Every row comes from one small tree of marks. The marks that hang from a mark follow it in brackets, in the order of their numbers. Every link used is in the known rows. Which tree was each row made from?
Known rows
J_587[J_968[J_164[J_403 J_581 J_613 J_734 J_841[J_384]]]]: [-6.47  2.22 -3.31  2.28  3.14  1.89 -0.70 -1.66  1.54 -0.01  3.36  0.51
  0.65  3.65  0.71  0.46 -1.17  0.09  1.41 -1.92  3.83 -3.65  0.42]
J_613[J_620]: [ 1.86 -2.92  0.50 -2.82 -3.30 -0.24 -0.70 -0.19 -0.76 -1.34 -3.78 -2.00
 -1.18 -1.93 -0.01  2.28 -0.85 -0.55 -2.64  1.43 -1.31  2.24  2.92]
J_164[J_841[J_384] J_968]: [-0.22 -0.34  1.02 -1.45 -2.29  0.10  0.46  0.66 -1.06 -0.41 -4.19  3.28
  0.72  0.41 -1.15  1.87 -0.14  1.25 -0.99  0.23  1.51 -0.05 -0.42]
J_587[J_968[J_164[J_403 J_613[J_734] J_841]]]: [-2.30  0.42 -1.23 -2.00  2.93  2.48  0.20 -2.64  1.46 -0.29 -0.31 -0.31
 -2.15  1.82  0.55 -0.23 -2.01  0.88 -0.17  0.32  4.16 -1.08  1.69]
J_841[J_164[J_403 J_581 J_734 J_968] J_384]: [-0.31  0.81  0.46  2.62 -3.67 -2.02 -0.47  1.62 -1.14  2.81  2.08  1.56
  1.68 -2.13  0.85 -0.32  1.05 -0.81  2.04 -1.12 -0.53 -0.07 -0.65]
J_841[J_164[J_403 J_581 J_734[J_613[J_620]]]]: [ 1.35 -1.20  1.88  2.83 -1.86 -1.38 -1.45 -0.91 -1.15  0.63  2.80 -2.80
 -0.08 -2.92  0.53 -0.27  0.10 -0.92  0.01 -0.33 -2.52 -0.28  1.58]
J_954[J_164[J_403 J_581 J_613 J_734 J_841 J_968] J_585]: [ 0.04  3.11 -2.15  1.08  5.08  0.67  0.33  1.09  2.17  0.89  2.76  0.33
 -1.19  3.40 -0.07 -3.07  1.65  1.96  1.41 -0.91 -0.51 -0.17 -5.08]
J_581[J_164[J_403 J_613[J_620 J_734] J_841]]: [ 2.63 -0.18  0.54  1.00  1.49  0.13  2.02 -4.44  1.35 -1.93  0.18 -4.93
 -0.21 -0.48  0.37 -0.33 -0.06  0.85  0.65  1.87 -0.53  0.74 -1.54]
J_164[J_403 J_581 J_613[J_620 J_734] J_968]: [ 1.30  0.25  1.06  1.72 -0.23 -0.57  1.04 -0.82  0.42  0.98  2.38 -2.69
 -1.51 -0.06  1.26 -2.14  0.72 -1.49  2.23  0.57 -0.89  0.15 -1.03]
J_954[J_164[J_403 J_581 J_613 J_734 J_968] J_585]: [ 0.17  2.47 -2.32  0.14  3.96  0.34  0.03  2.80  1.92  1.25  3.44 -0.51
 -1.71  1.69  0.73 -2.95  2.25 -0.08  1.24 -0.75 -2.11  0.51 -2.70]
J_968[J_164]: [-0.51 -2.46 -1.51 -4.69 -1.81  1.60 -0.94  0.80 -0.76 -0.29 -3.73  0.85
 -1.22 -0.18 -0.39  1.49 -1.54 -0.46 -2.45  1.23  1.24  0.37  4.63]
J_971[J_403]: [ 2.55 -2.17  0.48 -3.12 -3.54 -0.26 -1.72 -0.33 -0.24 -0.50 -2.90  1.46
 -0.20 -0.59 -0.84  1.67 -2.29  0.04 -3.03  1.11  1.07  1.65  1.74]
J_841[J_164]: [ 3.30 -3.97 -0.11 -2.96 -3.71  0.30 -2.41  2.18 -1.86  0.27 -4.27  1.81
  0.48 -2.94 -0.67  2.47 -1.25  0.35 -2.90  1.47 -0.13  3.32  1.97]
J_620[J_613]: [ 2.36 -3.00 -0.11 -3.93 -2.07  0.08  0.10  2.10 -1.86 -1.21 -4.02 -1.57
 -2.05 -1.30 -0.48  1.53 -0.94 -0.94 -3.48  0.64 -0.84  1.65  2.98]
J_164[J_403 J_581 J_613 J_734 J_968]: [-0.89  1.42 -0.30 -0.73  1.70  0.07  0.98 -0.01 -0.52  1.64  2.96  0.28
  0.05  2.07  2.38 -2.38  2.10 -0.66  1.23 -0.68 -0.46 -1.94 -3.52]
J_384[J_841[J_164[J_403 J_581 J_613 J_734]]]: [-0.95  0.09 -1.19  3.13  0.70 -0.50 -0.64  0.45 -0.27 -0.55  2.31  1.00
  2.84  1.50  0.14 -0.01 -0.55 -1.02  1.44 -1.23 -0.87  0.19 -1.04]
J_581[J_164[J_403 J_613 J_968]]: [ 1.53  0.20  1.15 -3.78  1.67  1.51  0.34 -0.26  0.07  0.33  0.67 -1.39
  0.19 -1.40  1.41 -1.39  2.36 -0.58 -0.76  0.87 -0.24 -0.39 -2.29]
J_841[J_164[J_403 J_734[J_613] J_968] J_384]: [-0.95  0.61  3.05  0.08 -1.95 -2.02  0.30  0.98 -1.31  1.23  0.36  1.74
  0.82 -2.80  0.43 -0.02  1.78 -0.87  0.46 -0.55 -1.18 -0.64  1.91]
J_164[J_403 J_581 J_734[J_613] J_841[J_384] J_968]: [-2.44  2.05  2.36  3.17  0.11 -0.88  1.24 -0.85 -1.09  0.67  2.26  1.64
  0.93  0.88 -0.27 -1.03  0.83  1.08  1.48 -1.67  0.32 -4.20 -1.90]
J_954[J_585]: [ 2.46 -3.13  0.52 -4.00 -0.96  0.50 -0.51  1.43 -0.77 -2.00 -4.01  0.28
 -1.96 -0.61 -0.83  1.47 -1.04  2.12 -3.08  1.29 -2.97  3.06  1.59]
J_841[J_164[J_403 J_613[J_734] J_968] J_384]: [ 0.47 -0.27  0.68  1.38 -1.75 -1.65  0.96  1.32 -0.38  1.60 -0.69  1.82
  0.93 -1.53 -0.13  0.09  0.44 -0.83  2.20  0.81  0.35  2.01  0.69]
J_954[J_164]: [ 2.20 -2.15 -2.78 -3.17 -2.23  0.34 -2.21  3.83  0.10  0.45 -4.26  0.42
 -0.83 -2.28 -1.47  1.85 -1.30 -0.24 -3.06  1.06  0.59  2.83  2.54]
J_384[J_841]: [ 0.29 -2.08  0.48 -2.71 -2.49  0.11 -0.14  1.02 -0.95 -2.51 -4.31  1.15
  0.79 -0.49 -1.33  2.60 -1.83 -0.42 -2.38  0.18 -0.77  1.28  2.75]

Which tree is each row?
[-1.52  1.12  0.04  0.25 -0.06 -1.70  0.65  1.00 -0.48  1.57  0.53  1.99
  1.79 -0.05  1.29  0.02  2.21 -1.04  1.76 -0.26 -0.08  0.39 -0.63] : J_841[J_164[J_403 J_613 J_734 J_968] J_384]
[ 1.37  0.80  1.76  4.20 -0.98 -1.20  0.33 -0.05  1.11  0.05  2.48 -1.78
  0.60 -0.94 -0.21 -1.20 -0.01 -3.08  2.76 -0.12 -1.25  1.65  0.47] : J_384[J_841[J_164[J_403 J_581 J_613[J_620 J_734] J_968]]]
[ 0.35  2.26  0.52 -2.50  3.96  0.69  2.20 -3.20  0.60 -0.21  1.57 -1.07
  0.63  1.61  2.20 -2.08  3.25  0.64  0.25  0.28 -0.07 -1.98 -5.35] : J_581[J_164[J_403 J_613 J_734 J_841 J_968]]
[-0.56  0.83 -0.44  0.87 -0.84 -1.36  1.95 -2.93  0.05 -1.00  0.03 -1.49
  2.12 -0.65  0.34  1.20  0.19  2.04  0.32 -0.10 -0.22 -1.13 -1.62] : J_581[J_164[J_403 J_734 J_841[J_384]]]
[ 1.41  0.04  2.37  1.02 -3.27  0.07 -1.22  2.10 -1.07  1.42  0.31  1.49
  1.58 -2.51 -0.72 -0.45 -0.97 -0.80  0.59 -1.29  0.17  0.81 -0.46] : J_384[J_841[J_164[J_403 J_581 J_968]]]
[ 3.06  0.27 -0.25 -3.56  0.90  1.10 -0.74  2.86  1.24 -0.37 -3.89  1.63
 -2.58 -0.13 -1.84  0.14  0.19  2.15 -2.27  0.62 -0.43  2.63 -1.12] : J_954[J_164[J_841 J_968] J_585]
[ 1.06 -3.26 -1.28  2.87 -4.70 -0.04 -3.31  3.65 -1.50  0.60 -1.61  2.27
  2.26 -2.57 -1.94  3.11 -1.90 -0.48 -0.84  0.26 -0.01  2.36  2.35] : J_841[J_164[J_581] J_384]
[ 2.47  1.03  1.30 -1.45  2.48  0.93  2.33 -2.62  0.74 -0.11  0.37 -1.34
 -0.19  0.18  0.80 -2.01  1.43  0.89  0.64  1.35  0.45 -0.40 -3.82] : J_581[J_164[J_403 J_613[J_734] J_841 J_968]]
[ 3.22 -1.35  2.38 -3.38 -3.45 -0.32 -0.99  1.60 -1.67  2.52 -2.21  1.47
 -0.13 -3.66  0.77 -0.33  0.28  0.36 -0.75  0.48  0.57  1.84 -0.40] : J_841[J_164[J_403 J_968]]
[-1.80  1.37  2.80  0.52  0.01 -1.59  1.62 -2.01  0.06 -1.80 -1.21 -0.37
 -0.62  0.54 -0.27  1.09  1.99 -1.25 -0.47 -0.14 -1.60 -1.85  1.47] : J_164[J_734[J_613[J_620]] J_841[J_384] J_968]
[ 1.12 -0.74 -2.11 -1.92  2.53  0.64 -0.83  2.94  1.28 -0.33 -1.48 -0.63
 -1.55  0.05 -1.21 -0.19 -0.73  2.28 -1.02  0.50 -0.88  2.93  0.27] : J_954[J_164[J_403 J_613] J_585]
[-2.18  2.05 -4.10  5.04  3.70 -0.52 -0.02  1.41  2.23 -0.62  2.17  0.12
  0.87  3.55 -1.86 -0.11 -0.72  2.93  2.06 -1.16 -0.42  0.36 -2.26] : J_954[J_164[J_403 J_581 J_613 J_734 J_841[J_384]] J_585]
[-2.11  1.59 -1.62  5.02  0.21 -0.96 -0.54  1.48  0.35  0.53  1.59  0.60
  1.35  0.16 -2.45  0.17 -1.23  1.52  0.91 -1.65  1.30 -2.29  0.08] : J_954[J_164[J_403 J_581 J_734[J_613] J_841[J_384]]]
[ 2.51  0.54  1.89 -1.25  0.91 -0.51  1.77 -2.46  1.32 -0.53  1.53 -5.18
 -1.57 -2.34  1.92 -1.78  2.51 -2.28  0.98  1.79 -2.08  0.76 -0.33] : J_581[J_164[J_403 J_613[J_620 J_734] J_968]]
[ 0.56  0.72  2.00 -1.61  1.66  0.30  1.20 -2.55 -0.18 -0.03 -1.28 -0.75
 -0.53  1.39  0.91 -1.22  0.82  1.32  0.49  0.32  1.43 -0.51 -3.00] : J_164[J_403 J_613[J_620] J_841 J_968]
[ 0.85 -1.48 -1.04  1.64 -2.62 -0.56 -1.41  1.39 -0.62 -1.00 -0.06  1.23
  2.28 -0.26 -0.66  1.85 -0.91 -1.88 -0.78 -0.58 -2.07  1.55  1.29] : J_384[J_841[J_164[J_581 J_734]]]
[-2.33  2.34  3.01  4.22 -0.23 -1.69  1.47 -2.33 -0.28  0.00  2.91 -1.10
  0.12  0.17  0.08 -0.97  1.19 -0.08  2.01 -1.57 -0.57 -3.54 -0.75] : J_164[J_403 J_581 J_734[J_613[J_620]] J_841[J_384] J_968]
[-0.74 -0.14  0.04  3.57 -0.20 -1.99  2.44 -3.03  0.34 -1.54 -1.42 -1.49
  0.44  1.24 -0.86  1.03 -1.70  1.67  2.22  0.79  0.74  0.82  0.66] : J_164[J_403 J_613[J_620 J_734] J_841[J_384]]
[-3.37  0.53 -2.64  4.78  0.91  0.73  1.06 -1.22  0.52  0.13  1.11  1.13
  1.12  3.50 -1.66 -0.19 -2.95  1.36  3.07  0.00  3.55 -1.99  1.23] : J_968[J_164[J_403 J_581 J_613[J_734] J_841[J_384]]]
[-3.93  1.24  0.31 -0.29  2.45  2.65 -1.20 -2.32  0.24  0.13  3.37 -0.75
 -1.68  0.80  0.61 -0.91 -1.04  0.30 -1.05 -1.74  2.50 -4.74  1.54] : J_587[J_968[J_164[J_403 J_581 J_734[J_613] J_841]]]
[-0.75 -1.05 -2.23  2.47  0.70  0.30 -1.51  1.38  0.10 -1.59  1.09  1.63
  2.83  2.12 -0.54  1.58 -0.28 -2.38  0.01 -0.50 -1.62  1.08  0.33] : J_384[J_841[J_164[J_581 J_613 J_734]]]
[-0.80  2.05 -0.25  0.26  2.97  0.50  1.29 -1.60 -0.39  1.12  2.32  1.21
  0.75  4.01  1.69 -2.60  1.41  1.29  1.49 -1.02  1.13 -2.65 -5.88] : J_164[J_403 J_581 J_613 J_734 J_841 J_968]
[-3.89  0.58  0.35 -1.35  1.61  2.05 -1.63 -0.76  0.25  0.49  3.95 -1.69
 -2.42 -0.89  1.37 -0.81 -0.37 -1.69 -1.18 -1.47  1.14 -3.91  3.75] : J_587[J_968[J_164[J_403 J_581 J_734[J_613]]]]
[-2.15 -1.40 -2.42 -4.01  1.68  2.59 -1.16  0.12  1.38 -1.01 -1.13 -0.62
 -2.71  0.53  0.80  1.32 -0.97 -2.63 -1.96  1.40  1.75  0.50  5.24] : J_587[J_968[J_164[J_613[J_734]]]]
